Known rows, with every step that occurs:
zoka, vised, sati: [ -2.4 -10.3   7.1 -22.9  15.7  -6.9  11.9  15.0 -11.2 -13.5 -20.4  -2.5
   7.9   5.4   5.7  -1.0   1.7  -2.5 -14.9   1.9]
visit, zoka, vised, sati: [ -5.4   5.4  -6.1 -12.8  21.4  -1.3  -1.6  26.1  -4.5  11.3  -3.4   6.6
   8.0  17.0  17.7   1.1  -9.9  -9.5  -1.1  29.2]
bugu, zoka, vised: [ 21.3  21.7  -3.8 -15.5 -12.1   6.5   3.9   1.2  -7.8  -4.7 -22.1  -9.1
  31.2   2.4  24.9  14.5 -38.0  -7.9  19.9  26.9]
sati, fala: [ -7.9 -14.1   2.2  19.3  -5.6   4.1  -2.0  -9.1  -3.7   0.4 -12.3 -10.7
  11.0 -10.2  14.4 -12.5 -13.6   4.3 -17.6 -18.4]
visit, bugu, fala, zoka, vised: [ -0.2  18.5   4.3  29.5 -18.6 -15.4 -31.5   7.9 -14.5  -7.3  10.5  -2.4
  14.3  24.8 -19.1  -1.9 -19.8   1.5  15.4 -17.6]
vised, sati, fala: [-18.4 -45.2   0.7   1.3  20.2   0.1  -3.0   7.5  -6.1   1.1  -1.7   6.4
  -7.5  -2.4   5.4 -11.1  22.3   6.8 -21.6 -25.0]
bugu, visit: [  0.0  11.3  -4.0   0.7 -13.0   9.3  22.6  -9.3  -8.5 -17.9 -13.2 -17.3
  15.2 -14.0  16.9   9.6 -10.2  -1.1   8.1  16.0]
bugu, visit, sati: [ -6.1  13.9  11.9  -4.1 -12.2  12.7  22.6   3.8   1.0  -3.6  -4.5   5.0
  -7.7  -3.1   9.8  -5.2  -0.3  20.4   7.0   8.5]
bugu, visit, fala, zoka: [ 12.6  11.1 -15.2  19.4  -2.0   7.3  -0.1   3.3  -6.7  -2.6  31.7  -5.9
  -7.7 -21.2   9.3  -4.8   3.9   0.2  18.6   6.5]
fala, sati: [-12.8   1.1   8.4  13.0  -3.3   5.3  15.9  22.2  -6.5  -3.4 -15.9   8.8
  -6.4 -21.8  14.6 -27.6   0.2  27.1 -10.5  21.9]
vised, sati: [-14.0 -22.7 -10.1   9.2  24.9  -4.4   8.3  23.1  -9.4 -12.5  -7.9  15.7
  -4.3  -1.5  22.9 -15.2  19.8  -5.4 -13.1  20.1]
bugu, fala: [ -0.8   4.2 -14.2  16.1  -5.5   7.6   1.8   4.6 -13.4  -1.6  -4.2 -10.0
  28.1   4.7   7.8  -2.4   5.2  -9.5   2.9 -21.7]
sati, fala, vised, visit: [  5.0  -2.7  -0.3   4.1  -7.8  -1.4   6.3 -30.2  38.0  -9.2  -4.0 -13.3
   1.4 -12.0 -11.8   4.6  14.7  -9.5 -20.6 -10.7]
zoka, vised: [  6.8  21.1   9.0 -11.4  -7.4  -4.1  11.1  -0.4 -11.5 -14.9 -28.3 -17.2
  25.9  -4.4  15.9  -0.4 -28.3  -5.2 -11.1   9.4]
sati, fala, vised, visit, bugu, zoka: [  8.2  -3.3 -17.4  33.6 -25.6   5.9 -21.1 -40.8  39.6   0.2   7.4  11.6
 -16.2  11.5 -13.0  12.0  -0.2   4.1   9.3   6.7]
bugu, fala, zoka, vised, sati: [  2.4 -20.3   3.1 -18.1  16.1 -12.5 -12.3  34.0 -13.7  -8.0  19.4   0.1
  21.2  15.8 -14.1   6.6  18.6  -8.1  13.3 -18.9]
vised, visit: [ -2.0   5.1 -21.8  -1.5  10.1   0.4  19.9 -23.6   0.0  -7.5  -5.3  -5.1
  -1.6 -14.4  17.0   9.9   1.5 -35.3  -2.2  29.8]
vised, visit, sati, fala, zoka: [ -9.5 -18.2   3.8   1.1   7.1  -7.9 -11.5  -4.3  16.1  15.5  33.0  18.0
 -33.6  -0.8  -3.9  -7.4   7.5  -5.9   2.9   3.5]

Rows:
[-12.7   8.4 -17.5  49.5 -12.7   0.6 -16.7  -7.0 -12.7  -1.4  -3.9   3.8
   7.7  19.0  -4.0 -15.2   1.0   0.5   2.4 -23.8] => visit, bugu, fala
[ -9.1   6.9   7.9 -16.1 -14.5   3.0   1.7 -30.0  -0.2  16.6   0.8  -2.6
 -14.6   0.7 -47.6  16.2  19.1   9.9   1.6 -40.2] => zoka, vised, visit, bugu, fala, sati
[ 22.7  22.2 -15.9 -36.9  -4.9   7.7  15.5 -27.5   1.7   1.3  -7.5 -10.9
  15.2  -6.0  13.7  41.1 -21.1 -33.2  27.9  33.8] => bugu, zoka, vised, visit
[ -1.6   4.2   0.7  13.6   5.6  14.0  10.6  12.0  -6.6  22.5   4.2   6.3
 -22.7 -32.5   4.9 -32.2  18.7  27.3 -13.1  -5.9] => visit, fala, sati
[-10.5 -14.8   2.5  17.5   6.1 -20.2 -29.3  20.9 -17.6  -6.1  22.6  17.1
  -5.3  30.8 -27.2  -1.5  14.7   5.5  12.4 -21.9] => visit, bugu, fala, zoka, vised, sati
[ -3.3 -11.7  -0.2  19.6  14.3  -5.8   7.7  31.4  20.6 -29.8 -12.7  14.2
   1.5   5.6   7.1 -22.3  31.2   9.7 -16.8  20.6] => fala, vised, sati
[  0.5   5.6   2.4  -4.7 -11.3  25.1  23.0  -4.1  -4.7  15.1   7.8  -3.0
 -19.6 -39.4  -7.6  -8.2  22.9  34.6   0.6 -17.5] => bugu, visit, fala, sati
[  0.6  -7.2  -4.7   6.2   1.6  -1.6 -13.6   5.4  -7.2  -6.5  -9.0  23.5
 -10.5  27.7   4.6   8.1 -10.5   9.6  15.9  18.9] => visit, bugu, zoka, vised, sati
[ -7.4 -31.4  21.2 -26.3  11.7  -3.0  -1.6   1.0  -7.5  -0.8 -13.1  -9.9
   5.4  -0.8 -11.2   3.5   5.1  10.1 -25.4 -41.6] => zoka, vised, sati, fala
[  9.6  12.9   9.4 -34.4  -0.4  -7.3  -3.1   1.6   6.1  18.0  29.9   1.3
  -1.9  12.0 -26.1  14.0  10.8 -17.5  21.3 -15.9] => bugu, fala, zoka, vised, visit, sati
[ 10.8  20.0  -2.1 -35.2   2.6  -2.6  22.5 -30.9  -0.9  -6.6 -19.0 -20.6
  11.7 -11.0   1.3  24.3 -13.8 -33.1  -5.3  13.4] => zoka, vised, visit
[-16.7 -50.1  -1.2  17.0  20.1 -14.7 -19.7  30.3  -4.0  -3.8  23.2  15.9
 -13.9   0.8   8.5 -17.5  15.4   5.0  -7.3  -1.1] => vised, sati, fala, zoka
[ 12.8  15.0   6.5 -39.9   6.1  12.4  23.8 -25.0   3.1  29.6   4.4  -8.2
 -26.0 -35.7 -22.1   7.5  19.7   2.8 -10.9 -17.1] => zoka, vised, visit, fala, sati
[  9.0  27.6  -2.9  19.0 -22.0   1.2 -13.7  -8.6  -6.8  -6.4 -18.7   5.4
   8.2  20.2  12.2   8.2 -44.9   6.1  20.0  23.1] => visit, bugu, zoka, vised
[ 19.6  24.7  -6.6  36.0  -1.3   4.3   3.1   8.3  22.2  -1.1  -2.7  -1.7
   1.2 -10.4   7.4 -29.5  14.6   9.1 -18.8  -1.1] => visit, fala, vised
[-11.4 -14.2   5.5 -11.7   3.9   6.3   6.6 -28.3  13.0  24.2   9.4   7.6
 -28.0  -7.1  -7.7  -0.4  11.0  -5.2 -12.8 -19.0] => vised, visit, sati, fala
[ -1.1 -14.9   7.7 -12.2  21.3 -21.1  -5.9  38.1  -9.6 -18.0   6.0   7.3
   1.8   2.7   7.5  -3.5  -1.8  -4.7   1.6  28.7] => fala, zoka, vised, sati
[ -5.0 -30.6   6.5   0.7  -6.4   3.5 -25.0  -8.7  -3.4   9.3  -2.5  15.3
 -12.6  26.0 -12.3  11.3  -9.4  20.5   3.8 -23.1] => visit, bugu, zoka, vised, sati, fala
[  6.4  19.8  14.5 -26.3   6.6 -15.2   5.1   1.9  12.9   0.5  19.1   7.4
 -18.3   3.1  -4.1   4.9  -9.5 -15.6  12.3  31.0] => fala, zoka, vised, visit, sati
[-10.0 -17.7   5.9 -18.6  15.0   1.9 -13.4  10.1  -1.0  25.8   1.4  -1.3
   3.2  14.0   2.8   3.8  -8.5   2.4 -13.8 -11.4] => visit, zoka, vised, sati, fala
[  7.6  39.0   1.6 -17.5 -16.9  11.4  13.1  -7.8  -2.2   4.9  -8.0 -23.9
  28.5  -0.3  13.3  24.4 -37.0  -5.3  17.4  23.6] => bugu, visit, zoka, vised
[ -0.9  19.5  -5.9  62.6 -24.0  -2.1 -17.6   1.3  18.3 -16.3  -6.3   3.9
  11.9  21.9 -16.6 -20.0  10.0  16.0  -5.3 -22.9] => visit, bugu, fala, vised
[  7.9  -6.9   7.6 -21.9  -2.5 -12.9  -7.7 -25.9   4.7  -0.7  13.2 -21.2
   1.8 -10.7 -11.4  22.6 -17.3 -25.1  -0.9  -7.4] => sati, fala, zoka, vised, visit
